What can hang from each mark:
Q_169: Q_23 Q_361
Q_377: Q_23 Q_361
Q_23: Q_169 Q_377 Q_784 Q_862
Q_121: Q_361
Q_784: Q_23
Q_361: Q_121 Q_377

Each row was made from one small tree. Brackets hold a mark, then the marks that hang from it, in the order of their numbers. Every link used is in the known rows. Write each row's tree.
Known rows:
[Q_169 [Q_23 Q_862]]: [-0.11  0.00  0.04  0.05  0.28  0.08 -0.01 -0.05  0.26  0.01 -0.09 -0.35
  0.05  0.31 -0.02 -0.13 -0.08 -0.21 -0.20]
[Q_23 Q_169]: [-0.12 -0.23  0.16  0.09  0.33  0.05  0.12 -0.09  0.53 -0.07 -0.03 -0.09
  0.02  0.06 -0.17 -0.29 -0.04 -0.16  0.02]
[Q_361 Q_121]: [-0.07 -0.10  0.19 -0.16  0.08 -0.11  0.01 -0.05  0.39 -0.25 -0.13 -0.25
  0.09  0.02 -0.07 -0.11  0.07 -0.28  0.07]
[Q_377 Q_23 Q_361]: [ 0.10 -0.18  0.10 -0.19  0.16  0.25 -0.20 -0.02  0.07 -0.18 -0.05 -0.22
 -0.17  0.20  0.00 -0.16  0.18 -0.43 -0.11]
[Q_23 Q_377]: [-0.06 -0.07  0.20  0.02  0.15  0.17  0.07  0.01  0.48 -0.05 -0.03 -0.19
  0.01  0.04 -0.06 -0.15  0.10 -0.33  0.08]
[Q_377 [Q_23 Q_784 Q_862]]: [-0.02 -0.01  0.11 -0.07  0.33  0.27 -0.13 -0.06  0.33 -0.23 -0.05 -0.19
 -0.06  0.34 -0.03 -0.14  0.05 -0.25 -0.21]
[Q_121 [Q_361 [Q_377 [Q_23 Q_169]]]]: [-0.14 -0.21  0.21 -0.15  0.18  0.03 -0.04 -0.11  0.17 -0.15  0.00 -0.23
  0.23  0.11  0.01 -0.06  0.01 -0.26 -0.06]
[Q_121 [Q_361 Q_377]]: [-0.14 -0.23  0.22 -0.16  0.03 -0.04  0.04 -0.05  0.17 -0.08 -0.06 -0.24
  0.27  0.07 -0.03 -0.06  0.01 -0.29 -0.08]
[Q_784 [Q_23 Q_862]]: [ 0.00 -0.16  0.16  0.06  0.20  0.05  0.04 -0.01  0.37 -0.08 -0.11 -0.11
  0.04  0.25 -0.22 -0.15  0.00 -0.26 -0.19]
[Q_23 [Q_377 Q_361] Q_784]: [ 0.04 -0.13  0.19 -0.10  0.23  0.37 -0.15  0.04  0.57 -0.14  0.01 -0.15
 -0.04  0.08  0.05 -0.20  0.26 -0.36 -0.04]
[Q_361 Q_121 [Q_377 [Q_23 Q_169 Q_862]]]: [-0.03 -0.12  0.27 -0.10  0.32  0.09 -0.12 -0.30  0.29 -0.42  0.14 -0.22
  0.19  0.22 -0.02 -0.09 -0.07 -0.16  0.01]
[Q_121 [Q_361 [Q_377 [Q_23 Q_169 Q_784 Q_862]]]]: [-0.13 -0.21  0.21 -0.11  0.25  0.09 -0.10 -0.12  0.24 -0.19  0.04 -0.20
  0.24  0.19  0.03 -0.05 -0.01 -0.22 -0.14]
[Q_23 Q_169 Q_862]: [-0.08 -0.30  0.18  0.27  0.47  0.08  0.03 -0.12  0.56 -0.12  0.09  0.00
  0.05  0.26 -0.13 -0.20 -0.17 -0.11 -0.13]
[Q_23 [Q_169 [Q_361 Q_121]] Q_377 Q_784 Q_862]: [-0.09 -0.18  0.22  0.32  0.65  0.25 -0.23 -0.11  0.85 -0.25  0.28  0.00
  0.14  0.16  0.11 -0.20  0.04 -0.12  0.02]
[Q_23 Q_169 Q_377 Q_784 Q_862]: [-0.07 -0.19  0.23  0.27  0.64  0.37 -0.12 -0.10  0.88 -0.21  0.20  0.02
  0.06  0.25  0.01 -0.18 -0.02 -0.10 -0.08]
[Q_121 Q_361]: [-0.16 -0.22  0.16 -0.13  0.06 -0.10  0.03  0.05  0.25 -0.05 -0.15 -0.22
  0.17  0.04 -0.01 -0.05  0.06 -0.33 -0.07]
[Q_377 [Q_23 Q_169 Q_784 Q_862] [Q_361 Q_121]]: [ 0.10 -0.25  0.16 -0.09  0.51  0.29 -0.42 -0.15  0.39 -0.45  0.13 -0.11
 -0.08  0.30  0.11 -0.10  0.12 -0.25 -0.14]

Which tree is each row?
[-0.03 -0.23  0.16  0.20  0.39 -0.01 -0.04 -0.08  0.48 -0.13  0.04 -0.05
  0.11  0.17 -0.16 -0.21 -0.01 -0.18 -0.08] => [Q_784 [Q_23 [Q_169 [Q_361 Q_121]] Q_862]]
[ 0.01 -0.12  0.20  0.12  0.26  0.16  0.00 -0.01  0.48 -0.08 -0.02 -0.10
  0.05  0.23 -0.14 -0.10  0.05 -0.29 -0.11] => [Q_784 [Q_23 Q_377 Q_862]]
[-0.07 -0.03  0.11 -0.09  0.42  0.27 -0.08 -0.11  0.46 -0.22 -0.05 -0.18
 -0.08  0.18 -0.07 -0.26  0.09 -0.19 -0.06] => [Q_377 [Q_23 Q_169 Q_784]]
[-0.15  0.06  0.00 -0.01  0.20 -0.11 -0.11 -0.04  0.20 -0.01 -0.06 -0.44
  0.13  0.04  0.08 -0.22  0.10 -0.28  0.04] => [Q_169 Q_23 [Q_361 Q_121]]
[-0.08 -0.24  0.21  0.22  0.54  0.14 -0.16 -0.18  0.64 -0.25  0.23 -0.02
  0.20  0.22  0.01 -0.28 -0.07 -0.06 -0.11] => [Q_23 [Q_169 [Q_361 Q_121 Q_377]] Q_784 Q_862]
[-0.03 -0.20  0.20  0.26  0.45  0.10 -0.09 -0.08  0.59 -0.14  0.12 -0.04
  0.11  0.15 -0.08 -0.16  0.04 -0.21  0.00] => [Q_784 [Q_23 [Q_169 [Q_361 Q_121]] Q_377 Q_862]]
[ 0.10 -0.29  0.16 -0.03  0.45  0.20 -0.36 -0.15  0.27 -0.40  0.13 -0.12
 -0.08  0.28  0.08 -0.06  0.07 -0.28 -0.09] => [Q_377 [Q_23 Q_169 Q_862] [Q_361 Q_121]]
[-0.12 -0.17  0.20 -0.20  0.09  0.02 -0.04 -0.08  0.10 -0.13 -0.04 -0.27
  0.22  0.12  0.01 -0.04  0.03 -0.30 -0.08] => [Q_121 [Q_361 [Q_377 Q_23]]]
[ 0.03 -0.37  0.24  0.32  0.54  0.30 -0.16 -0.09  0.61 -0.16  0.26  0.03
  0.00  0.24  0.04 -0.12 -0.03 -0.21 -0.05] => [Q_23 Q_169 [Q_377 Q_361] Q_862]
[ 0.00 -0.29  0.24  0.08  0.41  0.20 -0.14 -0.10  0.62 -0.22  0.16 -0.09
  0.01  0.01  0.04 -0.16  0.12 -0.26  0.15] => [Q_23 Q_169 [Q_377 [Q_361 Q_121]]]
[-0.03 -0.23  0.17  0.17  0.38  0.08  0.03 -0.08  0.51 -0.11 -0.02 -0.04
  0.05  0.23 -0.22 -0.20 -0.05 -0.17 -0.15] => [Q_784 [Q_23 Q_169 Q_862]]
[-0.08 -0.19  0.20  0.36  0.64  0.32 -0.17 -0.07  0.82 -0.14  0.27  0.03
  0.10  0.19  0.07 -0.25  0.02 -0.13 -0.03] => [Q_23 [Q_169 Q_361] Q_377 Q_784 Q_862]
[-0.11  0.04  0.04 -0.01  0.34  0.18 -0.07 -0.04  0.38 -0.04 -0.10 -0.34
  0.04  0.33  0.00 -0.16 -0.02 -0.17 -0.26] => [Q_169 [Q_23 Q_784 Q_862]]
[-0.10  0.04  0.09  0.03  0.33  0.07 -0.22 -0.16  0.25 -0.12  0.12 -0.38
  0.25  0.23  0.13 -0.21  0.02 -0.17 -0.12] => [Q_169 [Q_23 Q_784 Q_862] [Q_361 Q_121 Q_377]]
